Known rows, with every way that one mark hangs from another:
K119{K94{K978} K887}: .08; -.37; -.03; .05; -.05; -.04; .10; .18; -.02; .04; -.09; -.13; -.19; -.07; .17; .32; .04; -.17; -.29; -.05; .00; .02; -.05; .14; .23; -.04
K173{K119{K321 K909}}: .14; -.16; .06; .03; .09; -.17; .11; .27; -.04; -.06; .03; -.19; .14; -.13; .17; .22; .00; -.13; -.18; -.12; -.10; -.17; .07; -.15; .22; -.13
K978{K838}: -.02; -.14; -.07; -.01; -.04; .11; .10; .24; .07; .08; .05; .04; .26; .00; .11; .08; .03; .11; -.05; -.05; -.10; -.21; .18; -.26; .08; .04
K119{K94 K173 K321 K887{K978} K909}: .00; -.50; .06; .07; -.09; -.33; .13; .54; .00; -.05; -.05; -.16; -.34; -.11; .20; .88; .04; -.37; -.63; -.14; .04; .00; -.09; -.01; .29; -.10
K838{K978{K887{K825}}}: .08; -.16; -.06; .07; .04; -.03; .10; .13; .04; .17; .01; -.15; .04; .12; .19; .10; .01; -.07; -.14; -.14; -.10; -.09; -.07; -.13; .10; -.10
K825{K887{K119}}: -.09; .03; -.05; .05; .02; -.12; .11; .20; .01; .09; .02; -.40; .19; .12; .13; .19; .07; -.01; -.12; -.04; -.08; -.08; .01; -.09; .17; -.12
K825{K887{K119{K94} K978{K838}}}: -.02; -.14; -.10; .07; .02; -.08; .11; .31; .03; .13; .03; -.30; .19; .10; .15; .35; .12; -.03; -.14; -.09; -.11; -.05; -.01; -.08; .15; -.09
K909{K119{K94{K978} K173}}: .14; -.35; .00; -.02; -.08; -.16; .08; .24; -.07; .10; -.10; -.01; -.06; -.01; .24; .37; .02; -.05; -.30; -.08; .04; .06; -.18; -.01; .22; -.08
K825{K887{K119{K321} K978{K838}}}: -.06; -.07; -.08; .06; .04; -.10; .12; .40; .08; .12; .07; -.38; .25; .16; .13; .34; .14; -.01; -.14; -.08; -.13; -.12; .02; -.22; .12; -.09
K887{K119{K173 K909} K825 K978}: .04; -.20; .13; .07; -.07; -.39; .08; .41; .02; -.02; -.05; -.44; .05; -.18; .27; .35; -.08; -.11; -.16; -.19; -.06; -.02; -.34; -.17; .12; -.08
K978{K838 K887{K119}}: -.01; -.10; -.06; -.07; .10; .11; .13; .35; .11; .10; .12; -.11; .12; .09; .15; .36; -.01; .11; -.13; -.06; .05; -.16; .11; -.30; .14; -.07
K94{K978{K887}}: .12; -.13; -.03; .04; .06; -.01; .07; .13; .02; .13; -.07; -.31; .07; .19; .18; .08; .03; .00; -.12; -.05; -.11; -.04; -.06; -.10; .11; .04
K173{K119{K94 K321 K909}}: .19; -.28; .02; .00; .07; -.13; .10; .29; -.07; -.04; .02; -.10; .05; -.16; .17; .38; -.01; -.16; -.26; -.14; -.05; -.11; .04; -.07; .27; -.17
K173{K119{K321 K887{K825}}}: .12; -.25; .09; .01; .04; -.16; .11; .34; -.04; -.07; .07; -.17; -.04; -.24; .15; .22; .02; -.13; -.15; -.09; -.01; -.16; -.01; -.24; .21; -.17
K173{K119}: .16; -.15; .04; .05; .04; -.11; .07; .16; -.10; .00; .00; -.01; .17; -.19; .15; .00; .02; -.04; -.03; -.10; -.10; -.15; .05; -.11; .18; -.10
K887{K119 K825}: .02; -.06; .05; -.02; -.05; -.13; .08; .28; .03; .00; .03; -.34; .15; -.17; .19; .10; -.12; .06; -.05; -.12; .02; -.08; -.19; -.21; .13; -.14
K838{K978{K887}}: .07; -.13; -.10; .10; .06; -.01; .10; .10; .03; .19; -.01; -.05; .07; .15; .17; .10; .04; -.08; -.17; -.12; -.11; -.10; .01; -.06; .12; -.09
K909{K119{K94 K887}}: .04; -.27; -.02; .03; -.07; -.05; .14; .21; .00; .02; -.04; -.01; -.12; -.12; .18; .34; .01; -.10; -.31; -.08; .08; .03; -.05; .14; .25; -.14
K321{K119{K909}}: -.03; -.20; .08; .08; .00; -.10; .08; .18; .01; -.02; -.07; -.06; -.01; -.23; .24; .13; -.06; .00; -.19; -.09; -.06; -.09; .03; .02; .16; .03
K119{K321 K887{K978} K909}: -.05; -.19; .04; .16; -.01; -.21; .16; .40; .12; -.07; -.01; -.37; -.06; -.04; .15; .46; .03; -.28; -.40; -.13; -.10; -.10; .05; -.01; .19; -.05
K887{K119}: .01; -.01; -.02; .03; -.01; -.09; .09; .24; .02; .05; .00; -.16; .23; -.11; .16; .12; -.05; .03; -.11; -.10; -.01; -.09; -.04; -.07; .16; -.12
K94{K978{K838 K887}}: .09; -.19; -.05; -.02; .08; .08; .09; .20; .07; .14; -.02; -.23; .11; .22; .18; .15; .05; .07; -.08; -.03; -.11; -.10; .02; -.22; .08; .09
K838{K978{K887{K119 K825}}}: .08; -.14; -.05; .05; .06; -.06; .11; .17; .04; .16; .02; -.19; .04; .09; .21; .17; -.02; -.06; -.14; -.14; -.05; -.08; -.12; -.12; .12; -.15

Rows:
.11; -.21; -.06; -.04; .01; -.02; .08; .27; .01; .09; -.02; -.14; .14; -.06; .20; .29; -.03; .02; -.15; -.09; .00; -.04; -.09; -.04; .18; -.09 | K887{K119{K94{K978{K838}}}}
-.02; -.52; .07; .08; -.10; -.28; .14; .39; -.02; -.04; -.09; -.08; -.32; -.15; .23; .73; .03; -.31; -.48; -.11; .00; .00; -.05; .08; .25; -.02 | K119{K94 K173 K887{K978{K838}} K909}
.06; -.58; .08; -.06; -.13; -.17; .08; .37; -.07; .02; -.06; -.13; -.38; -.12; .24; .57; .02; -.14; -.33; -.03; .08; .01; -.20; -.16; .21; -.02 | K119{K94{K978{K838}} K173 K887{K825}}
.05; -.23; .00; .08; -.09; -.03; .08; .32; .08; .06; .04; -.18; .20; -.09; .15; .04; .01; .05; .02; -.17; -.15; -.12; -.10; -.30; .01; .04 | K887{K825 K978{K838}}
.04; -.40; -.06; .10; -.07; .00; .12; .31; .03; .04; -.02; .04; -.12; -.16; .13; .39; .06; -.16; -.28; -.11; -.02; -.03; .03; .08; .19; -.03 | K119{K94 K887{K978{K838}}}
-.01; -.24; .03; .10; -.07; -.13; .11; .46; .10; -.02; .05; -.28; -.08; -.12; .12; .31; .03; -.15; -.26; -.13; -.04; -.11; -.09; -.23; .14; -.09 | K119{K321 K887{K825 K978}}
.12; -.26; -.03; .03; .05; -.06; .11; .12; .01; .04; -.10; -.31; -.07; .11; .22; .40; -.04; -.15; -.34; -.11; -.07; .04; -.05; .14; .22; -.01 | K119{K94{K978{K887}} K909}
-.09; -.36; .10; .08; -.06; -.32; .15; .56; .07; -.06; -.01; -.24; -.19; -.05; .19; .72; .06; -.27; -.48; -.09; -.04; -.12; .01; -.21; .20; -.02 | K119{K173 K321 K887{K978{K838}} K909}
.09; -.19; -.05; .04; .07; -.08; .12; .17; .04; .14; .00; -.23; -.01; .09; .23; .29; -.03; -.12; -.21; -.16; -.04; -.05; -.13; -.04; .16; -.16 | K838{K978{K887{K119{K94 K909} K825}}}
-.08; -.05; -.04; .10; .05; -.16; .14; .28; .07; .08; .01; -.46; .22; .14; .17; .31; .10; -.06; -.13; -.08; -.17; -.09; .02; -.08; .13; -.05 | K825{K887{K119{K909} K978{K838}}}
.03; -.33; .04; .05; -.01; -.06; .07; .19; -.02; -.01; -.07; .02; -.09; -.26; .24; .28; -.07; -.03; -.27; -.11; .00; -.03; .00; .10; .21; -.01 | K321{K119{K94 K909}}
.07; -.21; .09; .06; -.10; -.31; .05; .43; .00; .04; -.02; -.30; .08; -.21; .23; .26; -.04; -.04; -.10; -.18; -.03; -.02; -.35; -.25; .10; -.10 | K887{K119{K173} K825 K978}
.10; -.21; -.02; -.04; .06; .06; .08; .22; .07; .12; .00; -.33; .07; .19; .19; .14; .02; .08; -.05; -.04; -.09; -.10; -.05; -.29; .06; .07 | K94{K978{K838 K887{K825}}}
-.04; -.48; .13; .04; -.06; -.22; .09; .30; -.06; -.05; -.10; .04; -.37; -.34; .28; .53; -.04; -.15; -.41; -.06; .09; -.01; -.06; .09; .27; -.02 | K321{K119{K94 K173 K887 K909}}
.03; -.04; .01; -.03; .05; -.03; .10; .27; .06; .05; .07; -.34; .01; .01; .16; .25; -.09; .04; -.15; -.11; .07; -.06; -.12; -.23; .16; -.15 | K978{K887{K119 K825}}
-.03; -.36; .09; .08; -.04; -.07; .08; .32; .04; -.01; -.01; -.02; -.15; -.34; .23; .17; -.01; .00; -.12; -.08; -.01; -.10; -.05; -.10; .12; .03 | K321{K119{K887{K825 K978{K838}}}}
-.09; -.03; -.01; .04; -.01; -.21; .10; .26; -.03; .10; .00; -.35; .13; .11; .16; .29; .08; -.03; -.18; -.03; -.05; -.07; -.04; -.14; .18; -.12 | K825{K887{K119{K173}}}
-.08; -.27; .11; .10; .00; -.13; .11; .21; .02; -.07; -.07; -.10; -.18; -.29; .24; .24; -.05; -.09; -.25; -.06; -.01; -.08; .04; .09; .19; .02 | K321{K119{K887 K909}}
.11; -.24; .11; .04; .02; -.17; .10; .20; -.08; -.07; .01; -.15; -.04; -.28; .17; .09; .00; -.12; -.07; -.08; -.03; -.13; -.02; -.11; .20; -.13 | K173{K119{K887{K825}}}
-.02; -.21; .06; .15; -.10; -.14; .11; .26; .04; -.02; -.03; -.25; -.07; -.17; .14; .12; .01; -.14; -.15; -.12; -.07; -.06; -.10; -.05; .12; -.03 | K119{K887{K825 K978}}
.10; -.31; -.03; -.10; -.02; -.14; .06; .49; -.01; .10; .01; -.11; .04; -.03; .21; .57; .00; -.02; -.30; -.08; .07; -.05; -.15; -.25; .21; -.13 | K887{K119{K94{K978{K838}} K173 K321}}
-.09; -.38; .17; .09; -.11; -.36; .15; .40; .02; -.09; -.06; -.33; -.25; -.16; .24; .51; -.01; -.24; -.32; -.10; -.05; -.07; -.11; -.13; .15; .02 | K119{K173 K887{K825 K978{K838}} K909}
-.07; -.08; .00; .10; .02; -.31; .12; .39; .03; .08; .00; -.49; .12; .14; .18; .46; .11; -.13; -.27; -.10; -.12; -.05; -.08; -.14; .17; -.11 | K825{K887{K119{K173 K321 K909} K978}}
-.06; -.08; -.09; .12; .00; -.05; .11; .23; .04; .13; .02; -.28; .24; .18; .11; .14; .16; -.01; -.08; -.07; -.21; -.11; .08; -.15; .09; .01 | K825{K887{K978{K838}}}
.19; -.42; .01; .03; .05; -.09; .11; .41; -.05; -.01; .06; .03; -.06; -.23; .15; .42; .08; -.18; -.23; -.12; -.02; -.13; .04; -.12; .24; -.16 | K173{K119{K94 K321 K887{K978{K838}}}}
.05; -.14; -.05; .08; .00; -.07; .09; .39; .09; .09; .02; -.11; .30; -.10; .17; .20; .03; .02; -.04; -.14; -.11; -.12; -.04; -.15; .08; -.03 | K887{K119 K978{K838}}
.05; -.50; .06; -.01; -.03; -.01; .07; .28; -.01; .01; -.04; -.03; -.27; -.29; .26; .31; -.02; .00; -.20; -.05; .05; -.03; -.10; -.04; .17; .01 | K321{K119{K94{K978{K838}} K887{K825}}}
.10; -.42; .02; -.04; -.05; -.25; .08; .42; -.04; .03; -.08; -.23; -.14; .08; .23; .70; .00; -.20; -.52; -.11; -.02; .00; -.13; -.13; .25; -.05 | K119{K94{K978} K173 K321 K909}
.08; -.34; -.01; .03; -.07; -.09; .13; .40; .05; .02; .02; -.14; -.14; -.11; .18; .47; .02; -.13; -.35; -.14; .07; .02; -.16; -.03; .23; -.18 | K909{K119{K94 K321 K887{K825 K978}}}
.12; -.25; .10; .10; .08; -.24; .14; .34; -.02; -.09; .01; -.23; -.02; -.20; .18; .33; .04; -.25; -.24; -.13; -.10; -.14; .04; -.06; .23; -.12 | K173{K119{K321 K887{K978} K909}}
.09; -.23; -.02; -.07; .09; -.01; .09; .35; .06; .14; .01; -.28; .06; .20; .21; .36; .04; .05; -.16; -.03; -.04; -.10; -.06; -.31; .12; .02 | K94{K978{K838 K887{K119{K173 K321}}}}
.05; -.11; .08; .10; -.03; -.27; .10; .32; .07; -.03; -.02; -.50; .15; -.17; .24; .21; -.09; -.08; -.09; -.21; -.10; -.03; -.27; -.08; .10; -.09 | K887{K119{K909} K825 K978}
